Each row was made from one small tree. Brackets hold a mark, then the marks that hang from it, in alphabetical order. Every link used is in the known rows. Write each row's tree.
Known rows
(badu badaz (luvu dukug) puzop): [10 31 37 -27 -13 -21 46 -35 -38 -6 -13 48 10 -35 -10 -22 -50 -4]
(badu badaz (gopa dukug) puzop zogo): [35 48 -4 -46 -41 -17 48 30 15 -35 -24 -20 16 17 -14 4 13 18]
(paneg (badu badaz gopa luvu puzop zogo)): [25 24 0 -19 5 -17 46 -13 16 -26 -15 -29 45 -7 -19 9 -62 13]
(badaz badu): [-19 61 53 77 -25 -58 -33 -85 5 -3 11 64 -88 24 -61 -20 -49 10]
(dukug (luvu (badu badaz gopa))): [-35 56 -1 42 -19 -35 31 -33 -65 -47 -22 51 -21 40 -29 -15 -59 24]
(dukug luvu): [-5 61 55 86 -22 -68 -79 -85 -5 -7 8 58 -92 8 -68 0 -67 -11]
(paneg (badu badaz zogo)): [37 5 31 45 1 -85 2 -44 37 -46 14 -8 -45 -17 -28 18 -17 37]
(paneg (badu (gopa (dukug luvu)) puzop)): [-1 55 -25 76 -16 -60 -70 -17 -15 6 -10 -27 -53 47 -46 47 -51 -42]
(badu badaz zogo): [35 28 55 4 -23 -55 19 -42 31 -48 4 29 -34 -18 -31 -12 -10 42]
(puzop (badu badaz luvu zogo)): [49 20 29 -33 10 -8 55 -90 -14 -24 -11 23 0 -11 24 -58 -39 65]
(gopa dukug): [18 66 55 53 -63 -76 -52 -73 -4 1 -4 18 -90 17 -43 -15 15 4]
(puzop (badu (gopa dukug) luvu zogo)): [45 50 9 -19 -21 11 38 -71 -43 -15 -38 -2 -3 42 32 -60 -11 35]
(gopa (dukug (luvu (badu badaz puzop zogo)))): [43 38 -34 -48 -28 -26 38 -1 -38 -13 -12 -13 -2 7 18 -4 -54 21]
(zogo (badu (luvu dukug) puzop)): [-7 14 24 1 -6 -11 16 -55 -40 15 -15 45 -5 -8 -10 -53 -100 -6]
(puzop badu): [-9 27 39 63 -7 -59 -49 -99 -12 9 -18 30 -81 16 -28 -42 -10 43]
(dukug gopa (luvu (badu badaz zogo))): [5 34 36 4 -18 -47 24 -44 -68 -48 -36 46 -31 -3 16 -30 -94 22]
(zogo badu): [-17 27 45 68 -25 -62 -39 -80 11 -9 1 40 -74 22 -54 -41 -56 26]
(paneg (badu badaz (luvu (dukug gopa)) puzop)): [-4 12 43 12 2 -54 17 -40 -65 -8 -36 23 -8 -36 10 -4 -81 -28]
(zogo (badu badaz gopa (luvu dukug) puzop)): [-19 17 -5 -27 2 17 91 -3 -52 -33 -28 46 48 15 0 -45 -84 6]
(badu (luvu dukug) zogo): [40 26 72 1 -19 -24 30 -68 -33 -26 -12 59 -20 -30 1 -44 -47 7]

Write each row's tree
[41 57 -21 -29 -23 -9 27 28 -3 -40 -13 -3 8 26 -13 24 -38 -7]
(badu badaz (gopa (dukug luvu)) puzop zogo)
[51 39 -18 -37 -17 -16 53 -5 1 -22 -16 -51 38 11 5 13 -30 5]
(paneg (badu badaz (gopa dukug) luvu puzop zogo))
[34 45 -21 -20 -36 -31 -11 -21 -39 15 -20 -15 -28 14 6 -12 -65 5]
(gopa (dukug (luvu (badu puzop zogo))))
[18 30 13 9 -3 -21 -3 -35 14 2 -23 -29 20 0 -34 1 -70 -4]
(paneg (badu gopa luvu puzop zogo))
[4 65 18 -24 -12 28 41 -34 1 -1 -20 29 28 24 -30 -31 -96 -1]
(badaz (badu gopa luvu puzop zogo))
[6 73 -16 7 -32 -26 -2 7 -21 -23 -14 11 -15 39 -35 26 -35 -21]
(badu badaz (gopa (dukug luvu)) puzop)
[15 41 79 10 -12 -9 46 -71 -75 -29 -31 93 -31 -7 26 -58 -103 -17]
(badaz (badu (luvu (dukug gopa)) zogo))
[12 16 2 -50 -24 -34 51 -10 -5 -11 -24 -7 13 -19 -7 -26 -36 55]
(luvu (badu badaz puzop zogo))
[3 67 10 53 -50 -63 -37 -74 -68 5 -11 27 -79 36 -13 -20 -45 3]
(gopa (dukug (luvu badu)))
[55 44 -5 -47 -13 14 87 -51 -40 -43 -29 1 22 36 46 -52 -2 52]
(puzop (badu badaz (gopa dukug) luvu zogo))
[35 4 20 -3 10 -38 30 -59 7 -36 -9 16 -32 -3 8 -36 -3 73]
(puzop (badu badaz zogo))
[29 5 9 -33 24 22 115 -33 -70 -62 -34 51 35 6 52 -58 -23 48]
(puzop (badu badaz gopa (luvu dukug) zogo))
[46 37 -31 1 6 -7 42 -21 -38 -59 -14 12 -20 52 30 -12 -16 35]
(puzop (badu badaz (gopa (dukug luvu)) zogo))
[24 6 65 -7 7 -10 30 -87 -91 -18 -58 59 -24 -18 57 -81 -65 16]
(puzop (badu (luvu (dukug gopa)) zogo))
[9 70 42 13 -17 13 45 -65 -10 -29 -11 55 -3 34 -26 -42 -80 12]
(badaz (badu gopa luvu zogo))
[-49 56 -11 34 -24 -23 -24 -23 -55 10 -39 22 -16 36 -45 -12 -84 -5]
(dukug (luvu (badu gopa puzop)))
